Known rows, with every step that occurs:
mulerun, meda: [-25   9  16 -14   2  -6  -7   2  10  11 -13  32  -8  -9   6  10  -1 -13
   2   4 -13 -10  33   6 -19   0  17  14  -4 -11   6   5   6 -21 -15  -9
  -1   1   5   0  14  -1 -11  14  -8 -31  36 -18 -20   6   2]
mupo, zipudi, gedaz: [  2 -12   5  56  -3  12 -12 -37   4  32  -5  15 -15   0  -5  21 -28  -4
  13   2 -15 -41  32  29   2   2  25  22   2   6   2  12   1 -17   5  -3
 -24 -24  -8  -4 -13   5  -3 -13  -5 -22  -4   9  14 -13  -2]
zipudi, mupo: [ -7  12 -13  19 -14 -37 -16  -3  -1   1 -13  -6  -9   2   4   3  -5 -18
  26 -13  26 -27  30  -4  -9 -12   1  13  -3  -9   4  -4  10 -12   4   4
 -13  -7  13 -22   9  -7   3  -1   1  -6  23 -10 -24  -8 -13]
lugor, gedaz, zipudi, boziro, kide, novegem: [  5  28  19   1   7  -4 -29 -17  25 -47 -11  14 -23  -6   7  12  -4 -17
  24 -17 -11 -23  35  34  -5 -14  18  19  14   0  15  38   0 -33  -8  25
 -28 -31  -4  -4  12  27  -8 -15   1 -36  15  -6 -15 -14  19]
gigilo, gedaz, zipudi, boziro, kide: [  5  23  12   4   5  15  -7  -9  41 -27 -24   3   7  -9 -27  14  -2 -23
  40  16  21 -21  32  17  -6 -10   7   7   6   2  -2  22   4 -28 -11   0
 -27 -20  -4   1  -8  30 -16 -19 -14 -44 -41  10  -7 -19  25]
novegem, kide: [-20   1  14  22   1 -15 -12  -8  14   5  -7   3  16   3   4   4   6 -20
   6   0  -6  12  17   5   5  -5  13  17  -5   3  -8  14 -18 -22  -4 -12
 -11  -6  11  -9  -7  -4   5  -3  -6 -22 -11  -8  16  -6  -9]
gigilo, gedaz: [-17   2   5  25  -3  -7 -15 -10  20   7 -21   7   2   1  -5  24  -5 -10
  13  30   0 -14  20   1  -6  -7   9   1   2   5   2 -24  14 -24  -5 -14
 -17  -2  11  10   4  -8  -5  -9  -5 -21   1  -8   1  -6 -15]
mupo, zipudi, boziro, kide, keku: [ -2  10  23  18  -7  -3   4 -30  37   3 -12  20  10   8  -9  10 -25 -39
  38 -43   2 -26  22  26   6 -25  17  26  22   1 -16  40  -8  -5  -6  30
  -9 -19  -8 -27 -15  52  -6  -8 -26 -45 -17  17   6 -37  26]
mupo, zipudi, boziro: [ 10   7   6  13  -2   6 -19 -30  26  21  -3  26  -9   5  -7  -3  -4 -37
  24 -19  -5 -30  23  17   3 -14  11  22   8   4  -1  29   9 -12 -15   8
 -17 -27  15  -4 -10  27  -5   1 -12 -17   7  -2   2 -13  16]
kide, keku, gigilo, gedaz, lugor: [ -2   3   4  35   9 -30 -10  -2  34  -7 -12 -10  18  42  -8  36  -7   6
  25  28  12 -31  23   0 -20 -26  16  -2   1 -17  -4 -14  25 -46 -15  23
  -2 -14 -12 -22  18   5  10  -8 -16 -39  19  22  -3 -15  -2]
novegem, kide, boziro, zipudi: [-11  22   9  -9  -9 -20   4 -13  47   2 -14  23 -25  38   4  11  -9 -32
  14 -16   2   9  22  25  24 -33   5  18   7   4  -7  22  -7 -28   0  11
 -30 -16  20 -29 -28  13   1   5 -23 -19  -2  -9  39 -19 -20]
lugor, gedaz: [-13   5  11   9   6  -8 -29 -12 -11  -5   7  16 -15 -15   6   7  -8 -13
   0  17  14 -26  15  22   1   8  19   5  -8  -1  15   1  11 -22 -10  -7
 -22  -6  -3  12  17 -10   2  -8   4 -25  26 -18 -10  -9  -8]
keku, gigilo: [  8   3  -5  16   5 -31 -19 -14  -2  -2 -12  13  -9  -4   4   6  -1 -18
  -1  -1  12 -15  27  -5  -7 -26  12   6  -9 -15   0   1   6 -25 -21  14
   3 -25   4 -11   5  12  12 -13   1  -2  22  15  -7 -13  18]
lugor, gedaz, gigilo, keku: [-16  11 -10  15  28 -22  -7  -2 -20 -23  18  30 -23 -13  19  17 -11  -8
   9  29   5 -25  28  18  -3  20   6   7 -18 -21  15 -20  10 -26  -2  21
 -12  -4 -48  -3   4  18  -3  -9  13 -28  28  -6 -15 -25  17]
kide, novegem: [-14   2   8  21  -9 -28 -19 -22  20   4 -27  14 -15   9  21  15  -3  -4
  -1 -25 -40  -5  22  -3  -7 -24   4  22  16   4   3  -9   0 -16   0   3
 -11  -9  17  -3  17 -10  -6  -7   7   1  49 -20   1   1 -13]
novegem, kide, boziro, zipudi, gedaz, gigilo: [-36  17  -6  22  -9 -26  19  -1  41 -21  -9  35 -54  34 -13  37 -29 -20
  14 -10  -4 -15  50  38  11 -23   4   9   3   6  -5 -15  -4 -56  27  23
 -40 -21 -15 -29 -29  28   5   1 -11 -21   1  15  26 -26   0]
boziro, kide, keku, gigilo, gedaz: [-12   9  18  44  -4 -30   2 -14  33 -32 -41   1  26   9  -9  30 -22 -23
  20   5  16 -10  25   1  -9 -35  18  -2   7  -7 -11  -4   0 -34  -6  32
   0  -9 -29 -26  -1  25   5 -19 -15 -35  -9  34   2 -35   8]
novegem, kide, mulerun: [-35 -12  28  18   2 -20  -8 -19  27   1  -3   8   3  16  23  -5  12  -9
  -5  15 -32  27   3   4   4   0  11  12   5  -7  -4   0 -20 -26  -5  -8
 -18   5  23 -19  19  10  12 -14 -20 -18  -5   3  19   4 -15]
boziro, kide, mulerun, meda: [-33   1  53  -9  -3   3  16 -12  31 -14 -32  27 -15   1  27   3   1 -10
  -4  16 -18   8  23   7 -11   4  24   6   8 -20  -1   6 -18 -14 -17  -1
 -19  13   2 -23  28  16  -5  -2 -25 -28   6  12 -11   9   4]
mupo, zipudi: [ 13  -6  -3  26   0  14 -17 -32  13  27  -8  11  -7  -1   2   3 -10 -14
   2  -1  -9 -24  13  14   4  -8  20  32  -1  -3  -7   9   2  -5 -13   3
 -16 -18   7  -6 -10   5  -1  -8  -7 -15   5  -5  17 -13   4]
mupo, zipudi, boziro, kide: [ 10   7  20  12  -2  15   1 -29  31   0 -19  18  -6   1 -16   0 -10 -43
  27 -25   7 -25  26  21   7 -21  17  19  12   4 -11  39 -10 -13 -10  13
 -20 -25   5 -13 -16  38  -8   1 -14 -23 -35  18  -2 -24  24]
novegem, kide, keku: [-33  -2  20  24  -4 -41  -8  -5  23   1  -5   4  29  11   9   6  -5 -14
  19 -18 -12  11  11   6   0 -17  12  19   8   1  -6  10 -14 -22   2   7
   2  -1  -5 -24   2  14   6  -9 -17 -45   5  -1  19 -20 -10]
lugor, gedaz, gigilo: [-20   3  -6  12  17 -16 -23  -1  -9 -22   8  23 -31 -11   9  29 -12 -11
  -7  24  12 -28  23  21 -10   9  15   2 -14 -11  11 -28  13 -33  -3  17
 -27 -15 -28  10  15  18   4  -2  17 -25  28  -8 -32 -17  16]
mulerun, kide, boziro: [-24  17  15  17  14  -8  -4 -12  33   2   0  29 -13   4  -7   5   4 -30
  17 -31 -17  19  17   9  14 -32   5   2  -4   5   1  14   0 -32  -3  11
 -21  -5 -10  -2 -14  -1  -4 -22 -14 -13  12 -18  20  -4   8]
mulerun, kide: [-12  -1   7  31  21   4 -20  -1  13  11  10  15   9 -11  -2  -1  -4 -19
   6 -15  -8  14  13   3   2 -10  15  13 -14  -2  -2  13   0 -24  -6   6
 -11  -2  -9   1  -4   1  -6 -20  -2 -21   8  -5   9   1  14]
zipudi, gedaz: [-20  -2   6  33  -6 -10  -6 -18   3  20  -8  20 -19 -10 -11  19 -22  -2
  16   8  -7 -28  36  17  -4   2   9   5  -1   8   8  -6   0 -28   5 -15
 -11 -12  -2  -2   3 -11  -6 -13  -3 -23  14  -4   7  -6  -3]
mulerun, kide, keku: [-22  -3  15  36  16 -19 -17   0  17  12  12  16  19  -1   5   5 -10 -13
  14 -30 -29   9  12   9   1 -20  16  20  -4  -4  -3  15   5 -23   1  23
  -2   5 -30 -14   0  20  -1 -29 -12 -45  13  -4  17 -13  16]
boziro, kide, novegem: [-11   6  17  28  -9 -14  -5 -25  28 -21 -41   2 -12   4  14  15  -8 -13
   2 -18 -31   9  25   0  -6 -25  13  20  20   1  -1   7 -18  -9   2   4
 -10  -4   7  -6  12   0  -6  -4   2  -3  16   3  -2  -7  -3]
gedaz, lugor: [  0  -3  -4   4  16   3  -6  -6   6  20   3 -16  -9  21   0  15  11  12
  10  23   8 -22  15   2 -12   2  13  11  -1 -11  -1   5  11 -20 -14 -16
  -9  -9  13  -2  19 -12  -1   6  -3 -17  13  -9   3   3   0]

Rows:
[-27   0 -16  48  16 -23   9  -3 -10 -16  -2  25 -22  -7   2  35 -24  -2
  23  12  -4 -34  47  10  -2  12  -4  10  -4  -7  13 -37  -3 -31  16  16
  -4  -5 -48 -14  -5  15  -7 -13   6 -27  14   9  -1 -24  18]  zipudi, gedaz, gigilo, keku
[-13  21  28   5   0  -7   1 -12  24 -13 -21  18  -8  -3 -11   5  -7 -37
  33 -13  21 -11  25  11   0 -20   1   1  10   1  -5  31  -7 -16 -12   0
  -6 -16   6  -7   5  25  -5  -4  -9 -22  -9   3 -14 -16  25]  zipudi, boziro, kide
[ 17  14 -19   8 -20 -24  -6   1   4   4  -4  -3 -27  15   1  -3 -18 -16
  24  -8  41 -38  32   3  -3 -20   9  23  -2  -9  -3   1  19 -18   5  24
 -32  -7  11 -34 -15   6   1   2  -2 -12  18  -2   4 -13 -21]  boziro, zipudi, mupo
[ -1   5   3  40   1 -22 -15 -14  20 -10 -26   5   1   5  -7  22  -8 -16
  11  22   9 -20  28  -6 -12 -27  10  -7  -6  -4   0 -24  19 -38 -14   8
  -8 -20  -1  -3   2   8   6 -15  -1 -13   8  15  -9 -12  -4]  keku, gigilo, gedaz
[ 10  21  -9 -15   8  -5 -25  -6  20   2   4  19 -10 -11 -11   2   6 -19
  31  -9  12 -23  23  14   0  -3   4  25   0  -8   6  27  14 -21 -19   1
 -15 -32   8  -2  -4  23 -12 -15  -9 -27   8  -9  -3 -13  21]  gedaz, zipudi, boziro
[-12  29  -5   4 -24 -41   4  -3  37 -17 -13   9 -26  43   0  -2 -10 -40
  31 -32  30 -13  40  18  18 -41   0  17   3  -1  -9  18  -3 -28  14  25
 -38 -14  16 -49 -28   5   5  13 -15 -11   4  -4  21 -19 -32]  novegem, kide, boziro, zipudi, mupo
[  9  13  24  25 -10   1  -5 -41  46  -7 -37  17 -13  17   5   9 -11 -34
  22 -50 -39 -19  30  19  -1 -29  13  24  26  15 -11  32 -12  -9  -2  23
 -20 -24  13 -15  -3  31  -9   1  -4  -9   0   7  -5 -15  14]  mupo, zipudi, boziro, kide, novegem
[ 26  16 -24  36  -5 -27 -26  -4  13 -39 -20 -17   5   8 -10   8  -2 -10
  30  15  45 -41  45  -6 -25 -20  13   8 -19 -19  -1  -9  19 -40 -14  33
 -20 -33 -10 -28  -7   5   8 -13  -7 -15   5  18 -18 -18   0]  keku, gigilo, gedaz, zipudi, mupo
[-38  18  18   7  -2 -31   1 -18  42  -5 -15  18  -4  20  -2   9   8 -34
  17 -17  -7  16  17  15  17 -28  -3   5   2   8  -4  15 -23 -29  -4  -6
 -17 -16  13 -14  -9  -8   1   2 -16 -15  -6  -9  22 -10 -14]  novegem, kide, boziro
[ -6   1 -14  28  -3  -7   3   5   3   0  -7  26 -57   8  -5  37 -38  -3
   1  18   7 -40  45  24  -7  -4   8  16  -3  -3   4 -32  13 -35  17  21
 -32 -23 -19 -10 -17  28  -3 -10   8 -21  20  18  10 -19  14]  boziro, zipudi, gedaz, gigilo
[-14  -2   5  40  11  -7 -16  -7  22  -1 -10  18  -1   9  18  11   0  -9
   1 -40 -61  19  17  -3  -9 -29  10  23   3   3   7   7  -3 -31   6  18
 -14   0  -6   0  11   2  -5 -20   8  -4  38 -18  10   8   0]  mulerun, kide, novegem
[ -6   3   0  23  12  12  -4  -3  23  11 -11 -22   4  27 -13  28   4  12
  16  53   8 -26  19   6 -13   1  11  -2   4   1  -1 -17  17 -31  -9 -26
 -19  -4  11   8  16 -13  -4   4  -4 -26  -6  -8  -3   5 -15]  gigilo, gedaz, lugor
[  0  11  28  -9   2  -1 -12 -18  33 -22 -13   9 -22  -4   8  -4   9 -19
  17   5  -8  -3  16  19   4   0  10  10  11 -14   2  31 -14 -22 -20  15
 -28 -16  10 -21  11  46  -1 -26 -28 -34 -25  13   4 -16  25]  gedaz, zipudi, boziro, kide, mulerun
[  8   5  -1  28  17  -5  -7  -6  23  -5 -13 -17   1  39 -12  24  12   4
  11  48  13 -26  26  -5 -21 -20  14 -11  -5 -13  -2 -15  22 -44 -18  -4
  -7 -20   6  -5   8  -5   7  -4   0 -16  -2  16  -8  -3  -5]  keku, gigilo, gedaz, lugor
[ -9  -1   0  31   8   8  -1  -6   3  24   1 -12 -18  24 -13  34  -6  15
  20  29  -4 -40  35  20 -13   8  14   3   3   0   5  -1   4 -31   0 -20
 -13 -15   3   1  17 -24  -3  -2   1 -24   5   7   4   5  -3]  zipudi, gedaz, lugor
[ 10  17 -18  10   1 -17 -40  -5 -16 -25  18 -10 -16 -15   6   7  -6   1
  21   8  39 -52  34  21  -9   3  24  20 -17 -19  12  18  14 -25  -4  18
 -33 -21 -10 -14   4  -8   3  -9   1 -32  20  -9 -20 -21  -6]  lugor, gedaz, zipudi, mupo
[ 10   7  -6  27   2 -30 -25  -6  25 -17 -16   4  22   1  -5  26 -15  -2
  22  13   8 -32  25   3 -14 -24  21  25  -7 -21   1  -7  21 -37 -19  32
  -6 -23 -27 -20  -5  27   8 -27 -21 -45  12  22  17 -30  14]  kide, keku, gigilo, gedaz, zipudi
[  1  29  -8  15 -12 -23  -4  -1  27 -14  -1  17 -35  34  -5   0 -14 -38
  30 -43  19 -13  35  16  12 -49   7  11  -4  -7  -1  15  13 -35  15  42
 -40  -7  -3 -40 -30  12  -2  -6 -12 -10  15  -7  14 -12 -14]  mulerun, kide, boziro, zipudi, mupo
[ -3  26  18  15  -6   6 -13 -19  61 -38 -40   9  -3   8  -9  20  -4 -16
  35 -11 -16 -15  33  15 -12 -26   3  12  20   7   4  14   1 -32  -3  11
 -29 -24   7  -3  -1  24 -18 -15 -10 -26 -12   4 -10 -11  11]  gigilo, gedaz, zipudi, boziro, kide, novegem
[ 13  13   5  37   2 -16  -8  -8  38 -38 -29  -5  32  -1  -6  30 -20 -13
  30  18  17 -18  30   9 -15 -28  26  15  -4 -22 -12   8  -4 -34 -15  39
  -7 -21 -35 -26 -10  38   8 -32 -25 -48 -25  40  15 -42  24]  boziro, kide, keku, gigilo, gedaz, zipudi
[ -3  18   7   0   5   2  -3  -3  39   5   2  35 -30  22  -1   7 -13 -35
   9 -31   0   2  20  20  19 -33  11  16   0  -1  -2  20  12 -35  -3  26
 -32  -5  -4 -16 -30  18  -4 -16 -15 -21  10  -8  34 -13  -2]  mulerun, kide, boziro, zipudi
[  2  32 -11  -9 -25 -38  -3 -10  30  -7 -17  10 -47  31  -2   5 -20 -30
  29 -28  34 -32  38  10  11 -39  -1  19   6  -4   2   6  16 -19  11  24
 -39 -15  17 -42 -16  -3   0   5 -15  -6  29  -9   5 -17 -27]  kide, boziro, zipudi, mupo
[ 10  26  16  -8  13   6 -22  -6  11 -32   4  13 -13 -24  -7   6  -5 -30
  26  14  35 -32  32  36   4   2  23   8  -4  -8   9  42   1 -24 -23  13
 -31 -27 -15   3   1  27  -9 -16  -9 -48 -23   3 -11 -27  33]  lugor, gedaz, zipudi, boziro, kide
[  9  23   2 -17  12   2 -40  -8   4  -8  18  26 -18 -20  -6   6  -8 -13
  25   5  27 -41  21  33   2   6  13  12  -4  -8  16  31  22 -31 -17   8
 -28 -29  -1  12   5  25 -11 -15  -3 -43  16 -16 -13 -17  24]  lugor, gedaz, zipudi, boziro
[  1  22  -1 -18 -13 -17  -1 -15  38  12 -17  27 -45  23   0  13 -16 -22
  11  -5   4 -14  24  21  20 -32  -1  18   9   2   2  -2  17 -22  -7  15
 -31 -12  17 -20 -18   5  -6  -3 -17 -12  19 -10  31 -18 -16]  kide, boziro, zipudi
[  7  16 -23  25 -13 -12 -21  -2  14 -20 -16 -17   2  -2  -9  12  -7  -1
  35  23  35 -41  33   5 -20  -5  12  16 -13  -5   3 -11  16 -27   0   9
 -34 -16   1 -17  -3 -11  -6  -7  -8 -27  -1  -5 -12  -8 -13]  gigilo, gedaz, zipudi, mupo
[ 23   7 -15  27  10  -7 -25 -10  20 -18 -19  -4  10  -7  -6  23   0  -3
  12  31  18 -26  29   1 -12 -15  17  15 -14 -15   0  -5  13 -43 -25  20
 -19 -30  -6 -10  -8  12   2 -21  -9 -23   0  21   2 -20  11]  keku, gigilo, gedaz, zipudi
[ 11  22   2   8   1 -36 -30  -4  43 -26  -9  15  16   7 -12  20  -5 -18
  38  -6  11 -42  30   5 -18 -32   8  11   3 -11   1   7  31 -48 -17  46
  -3 -35 -16 -18 -10  51   0 -29 -25 -50  10  20  -4 -33  27]  kide, keku, gigilo, gedaz, zipudi, boziro
[  7  -3  -7  14   5   9   2  -3   1  27   5  -8 -34  38 -17  27 -19  19
  10  36   4 -53  41  30  -3   5  16  11   7  -5   3   1  21 -34   3  -6
 -29 -16   4 -11  -6  -2  -5   0  -1 -31   5   9  28  -7  -9]  boziro, zipudi, gedaz, lugor
[-26  -2 -14  43   4 -21  -7  -5   3  -6 -13  27 -30  -8 -15  37 -25  -4
   9   9   0 -31  43  18 -15  -1   7   4  -5  -3   8 -38   2 -41  11   2
 -17 -22 -25  -2   4  10   0  -8   5 -18  20  10 -12 -13  20]  zipudi, gedaz, gigilo
